What can hang from each mark:
tikimap: bavos vidi
dokit: bavos
femo: vidi
fisib: kebu
dotote: zogu
lelu: navo senuvep
sotil: bavos nalo
vidi: tikimap vuzab
luta: dokit
senuvep: kebu lelu rudos zogu
nalo: sotil
vede: kebu sotil
rudos: senuvep
zogu: dotote
bavos: dokit sotil tikimap
kebu: fisib senuvep vede

Each row was made from one small tree. Brackets hold a mark, then the marks that hang from it, in alphabetical order. Every link used is in the known rows. Write each row's tree.
(in the rows, 128 means zero)
Known rows:
(luta (dokit bavos)): [120 125 124 108 133 130 106  86 135 110 142 112 181  97 149 118 132 107
 155 114 135 164 162  96 115  97 165  96  88 110 150 100 102 135  88 135
 165 165 113 107 108]
(fisib kebu): [133 117 128  86 110 108 130  55 143 118 130 131 164  91 141 111 122 105
 157 138 148 158 155 111 128 102 145 108 118 123 144 102 120 134 138 140
 131 159 116 124 121]
(fisib (kebu senuvep vede)): [125 121 120  94  92 106 152  66 130  95 124 126 164  91 152 112 140  73
 164 139 139 172 153 121 112  79 145 110 145 117 150 111 118 122 121 145
 157 148 123 137  85]
(vede (kebu fisib)): [144 128 130 110 131 111 117 134 138 113 147 155 167  98 146 117 134  80
 158 144 131 159 129 116 112  92 165 131  75 115 160 108 102 115 105 145
 133 121 121 142 117]
(tikimap (bavos dokit sotil) (vidi vuzab)): [120 138 161  91 141 108 115  90 154 133 121 129 154 127 169 122 144  92
 167 210 159 179 133 100  98  63 135 127 136 102 184 125 129 149  84 136
 128 155 105 132 110]
(lelu navo (senuvep (zogu dotote))): [163 113 100 124 121 116 115  50 148 112 114 132 180  63 119 128 147 112
 186  96 111 144 128 105 116  91 124  84  56 108 120  78 105 115 127 151
 150 215 154  96 107]
(nalo (sotil (bavos dokit))): [117 123 165 110 121 114 127  92 150 114 123 134 180  85 153 127 185 120
 151 175 151 168 152 117 106 102 175 120  97 110 163 101 117 158  92 146
 164 161 100  84 114]
(tikimap bavos (vidi vuzab)): [140 121 128  79 159 107 118 139 152 125 128 138 154 125 144 101 107  95
 173 158 160 173 128  99 109  76 139 120 109 107 161 112 128 137  95 133
 156 169 115 144 167]
(lelu navo senuvep): [139 117 119 112 127 111 137  53 137 106 116 142 168  74 120 124 148 111
 174 104 113 154 146 106 106  80 152  86 111 116 133 114 106 124 143 169
 130 207 139 100  59]
(nalo (sotil (bavos dokit (tikimap (vidi vuzab))))): [ 95 135 157  99 133 107 110  97 151 130 113 144 164 103 180 120 169  96
 155 186 160 185 128 101  89  90 165 138 108 111 196 116 120 156  78 135
 164 143  94 122 110]
(rudos (senuvep (kebu fisib) (lelu navo))): [123 131 106 123 126 124 133  55 136 108 151 126 173  86 138 141 155 110
 169 113  97 163 146 129 114 100 141  61 129 130 163  98 105  98 115 136
 173 177 123  88 119]
(vidi tikimap vuzab): [118 133 112  76 139 107 109 137 151 116 129 144 165 100 153  97 115  80
 158 143 156 157 130  96 106  88 139 137 152 131 153 112 127 136 119 113
 149 149 111 133  94]
(senuvep kebu zogu): [134 121 117 107 111 125 125 129 136 110 136 134 171  81 145 107 119  89
 180 129 136 159 148 102 134 105 126  83  83 124 148  73 114 139 125 114
 175 155 119  92 152]
(dotote zogu): [137 125 105 107 116 111 133 119 142 111 125 138 170 100 126 110 108 114
 177 145 151 149 139 115 116  88 143 106 118 103 150  97 100 113 116 127
 131 155 122 100 153]
(bavos dokit): [117 133 128 116 117 112 130  94 146 108 130 136 166  98 152 127 144 102
 160 164 129 161 156 109 104  96 152 105 112 117 151  99 112 143 118 135
 137 156 106 128  72]
(kebu fisib (senuvep lelu rudos zogu)): [ 89 128  96 158 141 143 127 111 136 102 127 147 181  91 132 126 137 124
 189 119 114 146 144 127  81  72 137  55 108 110 159  91  99 120 111 108
 209 122 118 111 142]
(femo vidi): [144 122 102 107 137 116 135  94 134 117 128 132 171  91 129 115 133 116
 173 126 135 160 138 112 101  94 139  94  90 113 154 103 102 110 135 155
 131 160 110 124 142]
(rudos (senuvep (kebu vede) (zogu dotote))): [149 125  89 103 102 115 126 117 137  94 151 114 172  91 146 122 128  63
 181 139 118 162 129 112 133 119 107  90  79 118 137  44 122 109  98 119
 198 181 129 109 159]
(kebu (senuvep rudos) vede): [ 98 129 104 122 120 115 150 139 122  80 122 146 165  98 140 115 132  89
 184 122 129 162 145 111  86  84 147 102 149 110 143 101 110 132 120 148
 188 150 118 134 101]
(nalo (sotil (bavos dokit tikimap))): [100 133 160 116 112 111 121  86 142 113 113 131 176  85 173 128 186 122
 146 192 147 173 146 109  95 101 168 131 105 111 183  96 117 155  84 134
 158 151  90  87  91]
(vidi (tikimap (bavos dokit sotil)) vuzab): [115 149 151  78 137 105 100  95 158 121 119 132 162 111 184 114 152  94
 152 214 166 164 141  92  92  72 126 148 182 116 182 118 143 154  83 110
 123 150 103 116  65]
(rudos (senuvep (lelu navo) (zogu dotote))): [151 118  89 122 126 119 122  53 152 117 146 106 185  89 119 138 140 137
 184 130  96 153 120 125 114  96 118  65  73 109 136  66 103  91 106 125
 182 206 138  90 141]
(senuvep (kebu fisib) rudos (zogu dotote)): [121 124  95 129 124 136  98 124 140 103 131 151 178  72 149 122 125  97
 182  93 129 141 133 105 120 118 115  85  69 119 139  60 110 140 112 113
 198 159 128 118 204]
(senuvep (kebu vede) rudos zogu): [119 124 103 107 111 120 131 152 125  82 132 143 171  88 160 105 116  87
 198 101 127 156 149  90 114 111 122  91 114 117 144  64 112 151 132 117
 211 151 119 107 169]
(fisib (kebu senuvep (vede (sotil nalo)))): [119 124 123  78 106  95 154  95 145  98 132 121 168  95 136 115 172  59
 166 142 132 178 156 130  96  81 138 115 112 117 145 119 113 124 110 163
 146 102 125 139  66]
(tikimap (bavos dokit) (vidi vuzab)): [132 133 140  94 151 105 115 112 159 124 127 139 153 125 163 115 129  94
 167 176 154 176 139 100  99  81 140 113 111 109 169 115 132 149  88 129
 150 158 109 153 117]
(fisib (kebu vede)): [138 118 123  76  99  99 138  73 136  99 130 125 166  95 159 110 125  88
 162 136 141 167 151 107 124  89 144 125 138 117 146 100 119 130 127 143
 149 163 122 136 115]
(dokit bavos): [116 121 122 109 133 125 116 109 139 108 140 118 173  94 143 120 121 100
 158 128 155 160 141 108 118 105 166 109 107 110 143 100 108 133 103 139
 160 182 112 103 139]
(vede (kebu (senuvep lelu zogu))): [139 122 118 133 122 120 127 118 136 108 148 133 179 103 132 112 146  98
 179 154 119 162 142 129 111  82 140  75  77 109 161  90  92 108 121 123
 173 106 124 101 108]
(bavos dokit (sotil nalo) (tikimap vidi)): [ 94 154 141 103 124 105 122  51 134 135 120 119 156 103 161 139 176  89
 167 220 128 186 130 110  85  70 129 107  76 112 197 115 102 131  84 129
 115 125  90 130  52]
(kebu fisib (senuvep zogu)): [118 128 109 139 122 135 138 132 142 115 125 147 172  82 135 123 136  81
 182 148 131 156 136 124  92  64 148  87  80 114 152  97 107 117  87 119
 174 127 122 122 109]
(bavos sotil): [116 125 140  98 119 116 132  94 137 119 129 123 166 100 139 121 136 105
 167 175 144 159 128 110 112  67 147 122 127 108 156 111 109 125 114 144
 125 156 109  97 103]
(vede kebu): [146 121 134  97 128 103 121 135 137 111 147 145 166 103 137 110 130  91
 161 151 136 162 137 111 121 102 158 122  75 113 152 100 103 123 124 148
 132 137 119 126 110]
(vidi (tikimap bavos)): [142 132 119  84 148 105 115 121 141 114 122 123 166 102 152 101 122 109
 156 176 159 158 155 104 116  92 139 130 132 115 156  96 127 145  97 110
 149 184 111 109 121]
(femo (vidi tikimap vuzab)): [134 134  96  78 152 107 108 115 147 123 124 145 168  93 151  98 124  91
 166 124 155 160 125  95  90  92 129 120 135 128 163 116 122 120 128 132
 132 148 110 139 120]
(rudos (senuvep kebu (lelu navo))): [125 126 111 112 120 117 139  52 133 103 154 115 173  92 131 131 150 119
 173 116 102 166 152 123 123 114 130  54 131 129 153  90 107 106 133 140
 172 188 121  72 113]
(bavos dokit tikimap): [101 142 121 123 110 112 127  80 138 106 120 133 165 100 172 130 143 103
 157 180 123 168 149 103  94  93 141 113 111 116 172  95 113 138 110 127
 129 151  97 133  45]
(fisib (kebu (senuvep rudos))): [ 93 125 124 110 115 115 132  65 133 104 120 151 163  84 131 112 128 106
 167 114 148 154 167 116 102 105 139  81 143 121 142 106 119 139 141 145
 156 147 119 132 108]
(luta (dokit (bavos sotil (tikimap vidi)))): [ 93 139 131 109 130 125  97  42 123 133 125  93 171 111 174 125 134  95
 162 158 147 183 144  91 103  72 153 116  94  96 196 111  93 128  69 128
 146 162  97 107  87]
(vidi (tikimap (bavos sotil))): [128 136 139  79 137 107 113  97 138 122 119 113 168 103 157 106 137 111
 159 202 164 159 142 105 112  72 132 143 156 108 169 105 126 140  90 116
 130 176 106  90 111]
(femo (vidi (tikimap (bavos dokit sotil)) vuzab)): [132 150 136  83 146 105  99  74 152 127 113 130 167 104 181 113 161 105
 156 193 167 165 140  91  79  77 115 133 165 114 192 124 136 136  93 128
 108 149  99 124  93]
(fisib (kebu senuvep (vede (sotil bavos nalo)))): [118 122 144  80 112  94 144  88 146  98 127 128 173  92 135 113 210  64
 156 154 135 188 157 136  92  78 149 117  75 115 151 117 108 130  91 166
 164  97 129 117  86]

Write each row's tree:
[108 130 144  91 132 122 109  94 138 123 143 110 171  86 131 128 163  99
 158 165 157 166 120 111 106  84 151 109  90 109 156 114 106 128  79 143
 138 149 109  87 131]  (dokit (bavos (sotil nalo)))
[133 128 136 101 131  99 132 156 145 109 150 145 169 105 117 114 173  64
 167 154 128 175 140 133  95  92 151 111  49 114 148 120  96 118 104 170
 131  77 121 131  61]  (vede (kebu senuvep) (sotil nalo))
[140 128 157  97 150  98 109 154 155 117 149 156 177  99 131 117 203  74
 150 159 121 173 131 133  92  90 173 139   4 112 165 112  91 126  76 165
 143  74 123 121 121]  (vede (kebu fisib) (sotil bavos nalo))
[112 128 149 117 130 103 128 105 161 108 128 134 178 106 155 127 187  98
 154 169 130 172 172 122  91  92 169 125  82 108 157 103 106 155 104 153
 147 131 109 101  70]  (vede (sotil (bavos dokit)))
[105 126  96 130 123 137 124 126 131  81 137 134 181  92 167 118 132 105
 192 101 107 150 147 109 107  94 126  77 129 116 162  69 102 136 125 101
 227 132 118 105 183]  (senuvep (kebu fisib vede) lelu rudos zogu)
[122 149 148  93 129 105 109  67 144 120 119 117 167 104 177 119 157 106
 153 222 160 164 160 102  99  79 132 137 160 108 178 107 130 151  86 113
 120 167  98 100  64]  (vidi (tikimap (bavos dokit sotil)))
[134 113  91 124 132 121 111  76 141 104 125 123 190  82 130 128 136 161
 192  90 105 143 127 106 106 103 116  70  90 102 132  68  91 127 126 128
 198 196 139  95 175]  (senuvep (lelu navo) rudos (zogu dotote))
[143 114  91 130 133 117 109  63 145 101 111 148 181  63 116 125 140 132
 196  71 109 132 135  98 103 105 120  73  71 104 116  71 104 131 140 152
 171 216 152 103 123]  (lelu navo (senuvep rudos (zogu dotote)))
[ 96 143 143 107 138 103 107  91 149 124 112 146 159 114 179 116 163  82
 157 182 142 188 134  98  84  76 152 126  83 116 191 109 115 145  88 125
 153 134 101 142  82]  (sotil (bavos dokit (tikimap (vidi vuzab))))
[123 154 151  79 138 103 104  79 148 123 123 117 166  93 158 124 185 103
 152 232 150 168 150 107  92  83 123 123 117 116 176 110 128 147  72 113
 121 146 100 104  67]  (vidi (tikimap (bavos dokit (sotil nalo))))
[ 99 123 103 113 122 120 133 117 121  71 138 123 172 108 158 112 134 110
 180  95 116 160 155 108 117 107 128  81 164 118 154  82 104 139 151 123
 209 155 111 100 156]  (senuvep (kebu vede) lelu rudos)
[ 91 146 142 118 102 111 124  59 137 115 118 121 165 102 178 136 156 104
 157 208 132 169 141 101  92  68 139 127 132 109 185 104 112 139 104 130
 110 140  91 112  29]  (bavos dokit sotil tikimap)
[157 110  95 119 121 120 118  64 148 113 129 105 189  84 134 128 144 145
 181 115 106 152 121 114 120  85 122  78  69 103 136  75  90 107 114 129
 178 194 142  89 155]  (senuvep (lelu navo) (zogu dotote))
[100 148 144  94 148 100 101  98 151 126 120 148 158 106 160 119 192  82
 154 192 135 195 127 104  76  75 141 111  42 124 189 111 112 141  73 128
 157 111 106 146  89]  (sotil (bavos dokit (tikimap (vidi vuzab))) nalo)
[ 93 153 145 103 110 110 120  65 138 118 122 121 164  94 161 139 184 105
 156 221 125 175 127 106  83  71 129 113  96 117 186 110 111 132  88 126
 107 117  91 116  37]  (bavos dokit (sotil nalo) tikimap)
[133 134 124  71 155 106 101 144 152 114 123 137 163 108 159  95 112  95
 156 172 168 159 133  92 108  84 131 140 153 122 155 108 140 143  96 110
 152 163 114 129 123]  (vidi (tikimap bavos) vuzab)
[ 88 155 146  88 132 104 111  80 147 135 121 137 151 110 168 130 169  79
 165 210 140 185 110  99  78  64 124 120  97 118 200 128 114 134  81 128
 116 113  97 148  57]  (bavos dokit (sotil nalo) (tikimap (vidi vuzab)))
[125 126 132 128 129 112 132 150 147 110 143 153 171 109 141 120 156  54
 164 141 128 165 142 135  91  81 172 131  81 110 159 122  97 115  98 165
 134  86 124 138  66]  (vede (kebu fisib senuvep) sotil)
[124 122 112 107 122 109 150 146 149  96 133 129 171 113 161 124 138  69
 171 136 120 165 138 120  93  66 165 153 118 106 151 108 104 128 101 154
 154 130 118 140  99]  (kebu fisib (vede sotil))
[130 143 162  90 130 110 123  87 148 117 127 119 163 100 144 133 185 116
 157 227 139 171 139 113  94  74 127 109  93 105 169 111 124 143  73 134
 119 142 105 105  92]  (tikimap (bavos dokit (sotil nalo)))
[134 117 114 113  97 118 139  15 139 117 123 117 181  74 135 120 156 128
 180 115 120 160 157 123 108  77 128  56 116 116 152 104 100 115 132 133
 172 158 137  88 101]  (fisib (kebu (senuvep (lelu navo) zogu)))
[143 119 108 104 104 109 144  64 123  81 120 133 168  71 147 119 157  76
 180  81 107 167 155  99 122  94 140  89 131 122 140 103 108 127 146 166
 159 207 143  94  72]  (lelu navo (senuvep (kebu vede)))
[ 96 123 108  98 135 112 136 139 136  74 147 122 178 112 143 115 167 100
 183 103 102 166 156 116 104 105 124  89 125 115 152  94  98 142 138 142
 198 108 110 104 144]  (senuvep (kebu (vede (sotil nalo))) lelu rudos)
[129 117 114 107 117 119 134  60 130 102 136 117 176  85 145 122 154 128
 171 100 114 166 152 111 128  97 138  68 130 123 153 103  95 126 144 139
 169 181 125  76 123]  (senuvep kebu (lelu navo))
[105 138 138  77 155 102 106 125 145 130 121 146 157 106 139 106 170  83
 159 173 141 190 105 104  88  68 141 117  37 123 182 110 106 129  75 129
 162 120 111 136 131]  (sotil (bavos (tikimap (vidi vuzab))) nalo)
[ 86 143 137  78 144 117  92  96 140 138 129 120 157 109 159 120 148  76
 162 178 165 184  93  97  93  68 138 126  96 111 190 127 110 124  65 134
 140 136 101 123 123]  (dokit (bavos (sotil nalo) (tikimap (vidi vuzab))))
[122 126 104 121 123 130 127  94 143 106 160 117 176 100 132 121 126 104
 179 144 111 159 152 121 129 112 113  47 104 126 156  63 114 112 127 101
 194 150 107  73 148]  (rudos (senuvep kebu lelu zogu))
[105 129 109 127 126 136 114 139 135 102 131 160 174  77 150 115 117  98
 188 100 130 146 148 101 110 107 131  79  94 125 151  73 112 147 121 112
 196 140 118 109 172]  (senuvep (kebu fisib) rudos zogu)
[115 132  99 123 120 126 142  98 133  86 157 119 170 106 154 133 147  76
 167 138 101 167 145 131 115  95 139  82 146 125 168  86 115  99 108 116
 195 145 110 106 134]  (rudos (senuvep (kebu fisib vede) lelu))
[139 134 133 107 147 106 127  85 145 121 124 123 157 118 156 124 136 106
 169 184 147 177 161 110 108  90 147 102  85 100 167  99 116 146  90 129
 147 179 107 136 118]  (tikimap (bavos dokit) vidi)
[ 94 129 114 120 132 131 119 119 129  98 133 160 167  85 148 118 125  98
 170  98 129 150 151 109 111 112 144  90 121 127 152  94 112 146 129 129
 177 147 111 121 158]  (senuvep (kebu fisib) rudos)
[131 112 144  80 108  90 137  87 149  99 128 123 177 103 161 108 168  83
 156 140 139 175 164 120 110  87 161 148 108 106 153 102 112 146 112 161
 157 132 124 113 114]  (fisib (kebu (vede (sotil bavos))))
[119 126 109 138 126 131 116  74 134  98 115 170 175  52 137 122 145 102
 197  57 107 140 154  98 102 103 132  58  93 122 142  88 106 141 141 143
 183 185 143  92 119]  (lelu navo (senuvep (kebu fisib) rudos zogu))
[118 116  92 126 129 134 100  98 138  94 139 125 184  92 142 117 133 131
 184  94 119 143 142 108 130 126 102  59  89 114 141  53 104 135 139 104
 212 162 122  87 203]  (senuvep kebu lelu rudos (zogu dotote))
[ 94 120 110 121 134 128 119 102 129  89 140 133 174 101 143 114 131 133
 175  95 122 151 163 111 123 116 129  63 139 125 152  88 106 143 158 120
 192 151 106  86 163]  (senuvep kebu lelu rudos)
[118 127  82 140 121 129 127 128 134  88 119 146 176  82 146 126 137  78
 190 109 122 150 124 116  87  81 128 102  88 101 139  72 106 116  85 125
 210 147 137 148 148]  (kebu fisib (senuvep rudos (zogu dotote)) vede)
[103 135 155 114 126 106 123  71 138 129 112 128 171  98 173 126 177 109
 157 192 154 186 147 114  99  98 168 128  88 102 195 103 109 156  81 137
 163 160  89 105 110]  (nalo (sotil (bavos dokit (tikimap vidi))))
[132 125 101 103 108 110 151  66 125  86 152 107 172  99 148 128 155 102
 178 113  97 174 148 119 120  99 134  72 153 124 157  88 106 102 126 142
 189 190 125  84 115]  (rudos (senuvep (kebu vede) (lelu navo)))
[127 146 134  83 145 103 101 121 160 112 123 140 163 111 178 107 137  90
 150 185 157 163 154  92  96  94 130 139 159 123 166 105 143 157  91 106
 143 160 107 139  74]  (vidi (tikimap (bavos dokit)) vuzab)
[126 138 160 107 121 112 126  74 146 115 124 117 165 108 164 130 160 119
 158 217 147 166 149 106 104  73 141 121 131 100 170 107 127 148  89 133
 119 164 103 101  88]  (tikimap (bavos dokit sotil))
[116 114 141  96 104  96 147  81 146  96 120 125 175  99 154 112 183  70
 158 143 141 182 169 133  99  76 161 131 116 107 153 110 112 137 104 167
 165 125 127 111  83]  (fisib (kebu senuvep (vede (sotil bavos))))
[139 136 129  70 152 106 101 103 146 132 116 128 165 105 162  99 140 107
 163 176 172 162 123  92  91  66 115 138 157 113 181 124 133 125  97 131
 117 154 107 112 133]  (femo (vidi (tikimap (bavos sotil)) vuzab))
[ 97 144 122 105 129 105 115  94 148 123 119 143 152 119 179 121 127  81
 165 173 137 181 133  94  90  83 140 122 112 119 186 113 117 139 103 124
 138 141  98 165  65]  (bavos dokit (tikimap (vidi vuzab)))
[132 117  93 132 122 140 105  88 147 106 142 117 186  87 150 130 142 110
 171 116 115 150 131 124 135 101 117  74  66 120 152  64 102 114 108  99
 194 150 126  99 192]  (senuvep (kebu fisib) lelu (zogu dotote))
